Each row was made from one small tree. The marks that hang from a mark follow it in brackets, in the order of their numbers. Every link used is in the known rows. Write each row's tree.
Known rows:
q_656(q_973): [  1  -3  10   0 -10  -2 -32  14 -14   0   9  -1  14  -6 -17  -6  -2   2
  -4 -20   8   6]
q_76(q_25(q_656) q_74(q_498 q_919) q_251): [ -1 -14   5  -4 -36  -7  23 -22  -6   5 -13   4  13 -16  -6  26  -8  30
 -26  -6 -35 -25]
q_851(q_656): [  0  -2  11 -11  -8   5 -14  -3 -15   4  24   1  13  -4 -13  -3  -3   3
  -5 -17  -9  12]
q_25(q_76 q_656(q_973)): [  1  -4   7  13 -11   2 -41  -1 -16  -3  14 -11  11  -2  -8  14  -7  -4
   1 -10  13   2]
q_25(q_656(q_798 q_973)): [  5  -2  16   5  -2   1 -44  12 -18  -3  12  -9   2   3 -21  -5   4  -9
   5 -18  15  12]
q_798(q_656(q_25(q_76))): [  1  -4  17  13  -4   4 -47  -1 -10  -2  18 -14   1  -5  -1  10 -23   0
  -2  -7  14  21]
q_74(q_498 q_919): [ -3  -4   5 -22  -9  -4  35   0  -3   5   7   5  15 -13 -16   2 -16  24
 -20   7 -41  -3]
q_76(q_25(q_656(q_798)) q_74(q_498) q_251): [  3 -14   6   0 -26  -1   3 -25 -15   3  -9  -8   3 -12  -2  15   0  13
 -16 -15 -13  -8]
q_25(q_76 q_656(q_798 q_973)): [  3  -5  11  17   1   3 -49  -1 -18  -3  18 -17   2   2 -10   7  -4 -11
   4 -13  16  15]
q_251(q_76(q_74)): [  1 -10   4  20 -18  -6  20 -12 -10  -3   7   4  14 -15   2  10 -11  21
 -13 -39 -11   5]
q_656(q_25(q_76(q_251)) q_798 q_973): [  4  -8  19  27 -11  -3 -55  -6 -11   3   9 -17  -1  -2  -3   9 -11 -11
   2 -27  24  23]
q_919(q_74): [ -1  -4   7  -6  -7  -2  18   4  -7   1  10  -3  11 -18 -17  -1  -5  10
 -14  -3 -25 -12]
q_498(q_74): [  0  -6  14 -11  -4   1  27   1 -11   6  17  -4  13 -12  -9   4  -3  16
 -13  -2 -13   7]
q_656(q_25(q_76) q_798 q_973): [  2  -3  22  27   4  -3 -46   0 -13   2  17 -23   0  -3  -8  -4 -14 -13
   5 -20  22  32]
q_25(q_76 q_656): [  0  -6  11  12  -8   5 -11 -12 -14  -2  19 -14   9  -5  -3  21  -8   1
  -5  -5   0   1]
q_74(q_919): [ -1  -5  14  -4  -7  -4  15   6  -7   2  13   2  12 -11 -18   6 -10  18
 -17 -11 -24   1]
q_656(q_25(q_76(q_74)) q_798 q_973): [  2  -5  14  44   1  -6 -33 -12 -12   1  12 -20   1  -7  -5  -2 -15  -3
   2 -31  16  32]
q_798(q_656): [  2  -5   9 -11  -8   7 -37  14 -13  -5  14   3   6  -4 -11   1 -10   7
  -7 -10   3   8]
q_798(q_656(q_25(q_76(q_74(q_498))))): [ -1  -5   1  14  -9   1 -12 -19  -6  -2   6  -6   6 -12   3   8 -31  16
  -9   0 -10  17]
q_798(q_656(q_25(q_76(q_74 q_251)) q_973)): [  3 -10   5  32 -25  -1 -71  -8  -8  -4   0  -1   5  -4   2  18 -20   6
  -1 -28  23  13]
q_251(q_76(q_25(q_656) q_74(q_919))): [  1 -13  17  17 -24 -10  15 -14  -9   0   1   0  11 -18  -2  22  -8  26
 -20 -31 -20 -12]
q_25(q_76(q_74(q_498) q_251) q_656(q_798)): [  1 -13  -7  15 -18   2  11 -37 -11  -1   2  -7   4  -6   5  25 -11  11
 -10  -6 -18   3]
q_76(q_25(q_656(q_973)) q_74(q_498) q_251): [  1 -12   2  -1 -39  -5 -22 -13 -14   2 -19   2  15 -12  -5  15   0  14
 -14 -17  -3 -20]
q_76(q_25(q_656(q_973)) q_74 q_251): [  4 -13  10  16 -38  -4 -43  -8 -17   0 -12  -2  12  -8  -7  19   6   8
 -11 -32  15 -17]

Which tree is each row?
[  4 -12  10  16 -13   5 -24 -19 -15  -1  14 -14  -1   0   0  27  -3  -4
  -4 -13   5   6] -> q_25(q_76(q_251) q_656(q_798))
[  2  -3  16  14  -6   2 -78  10 -11  -3  13 -11   3  -2  -6   2 -21  -6
   4 -13  27  22] -> q_798(q_656(q_25(q_76) q_973))
[ -3 -14 -10  10 -26  -1  23 -34  -6   2  -1   2  15 -16   8  25 -18  22
 -19 -10 -23  -5] -> q_25(q_76(q_74(q_498) q_251))
[  3  -1  12  -7   1   4 -51   6 -19   2  23  -1   6   3 -20 -18   2 -11
   5 -26   7  26] -> q_851(q_656(q_798 q_973))
[  1 -10  19  22 -20  -1 -18 -15  -6   5   9 -15   6  -8   4  24 -17   1
  -8 -18   7  10] -> q_656(q_25(q_76(q_251)))
[ -2 -13  -8   9 -27  -4  31 -34  -2   1  -3   4  13 -12   1  37 -19  29
 -20   1 -40 -15] -> q_25(q_76(q_74(q_498 q_919) q_251) q_656)
[ -2 -13   5   1 -25  -8  28 -19 -11   3  -5   1  16 -25   7   7 -14  25
 -22 -24 -22  -6] -> q_251(q_76(q_25 q_74(q_498)))
[  1  -5  -6  16  -4  -1 -13 -20 -14  -2   7 -10   6  -5  -6   6 -11   4
  -2  -6  -6  11] -> q_25(q_76(q_74(q_498)) q_656(q_798 q_973))
[  6 -14  14  20 -27  -3 -48  -9 -20   0  -7  -8   2  -5  -9  11   8   2
  -7 -36  17  -3] -> q_76(q_25(q_656(q_798 q_973)) q_74 q_251)
[  4 -10  11  43 -14  -6 -41 -18 -10   2   3 -15   1  -5   0  12 -13  -1
  -1 -36  18  24] -> q_656(q_25(q_76(q_74 q_251)) q_798 q_973)
[  3  -3  11  34   1  -1 -45 -19 -15   4  22 -15   2  -2  -7  -7 -12  -8
   6 -35  12  38] -> q_851(q_656(q_25(q_76(q_74)) q_798 q_973))
[  3 -12  18  -2 -34  -1 -57   4 -18   2  -6  -4  10  -5 -10  16   8  -1
  -8 -22  20 -17] -> q_76(q_25(q_656(q_973)) q_251)
[  3 -12   6  31 -23   1 -40 -19  -7  -3   4  -6   2  -7   8  25 -22  11
  -7 -22  10  12] -> q_798(q_656(q_25(q_76(q_74 q_251))))
[  4 -16  16  16 -23  -5  -5 -17 -13   2  -3  -6   0 -10  -9  23   2  18
 -19 -27 -15  -8] -> q_76(q_25(q_656(q_798)) q_74(q_919) q_251)
[  2 -12  14  20 -26  -5   1 -17 -15  -1   1  -6  11 -16   4  18  -3  16
 -14 -36  -2  -8] -> q_251(q_76(q_25(q_656) q_74))
[  0 -11  -2  14 -25   1 -20 -25  -3  -1  -2  -1   5 -10   9  21 -28  17
 -10  -6  -7   9] -> q_798(q_656(q_25(q_76(q_74(q_498) q_251))))
[  2 -10  15  14 -20   4 -53  -7  -8  -1  10  -8   1  -3   5  22 -21   1
  -4 -11  16  12] -> q_798(q_656(q_25(q_76(q_251))))
[  3   0  26   4   4   3 -25  -4 -14   7  26 -13   0   0 -16 -15  -6 -10
   4 -24   3  35] -> q_851(q_656(q_25 q_798))
[  4   2  25   4   2   0 -55   6 -15   6  22 -11   2   3 -20 -21  -4 -15
   9 -29  16  37] -> q_851(q_656(q_25 q_798 q_973))
[  3  -9  13  13 -21   1 -84   4  -9  -2   4  -5   3  -1  -1  16 -18  -4
   1 -17  29  14] -> q_798(q_656(q_25(q_76(q_251)) q_973))
[  3 -12  13  43 -13  -3  -9 -28  -8   2   9 -17  -2  -8   5  18 -15   4
  -7 -32   5  23] -> q_656(q_25(q_76(q_74 q_251)) q_798)
[  5 -10   8  16 -15   2 -54  -8 -16  -3   9 -11   1   4  -5  20  -1 -10
   2 -19  18   6] -> q_25(q_76(q_251) q_656(q_798 q_973))
[  3 -10  11  32 -12   1 -23 -35 -11   6  18 -13   0  -4   3  13 -13  -1
  -1 -35   1  30] -> q_851(q_656(q_25(q_76(q_74 q_251)) q_798))
[ -3 -14   6  -4 -23 -13  42 -17  -5   4  -5   7  17 -27   1  11 -18  36
 -29 -19 -41 -10] -> q_251(q_76(q_25 q_74(q_498 q_919)))
[  0  -3  20  23  -7  -4 -42   1 -10   3  13 -18  10  -6  -7   3 -16  -6
   0 -17  19  18] -> q_656(q_25(q_76) q_973)
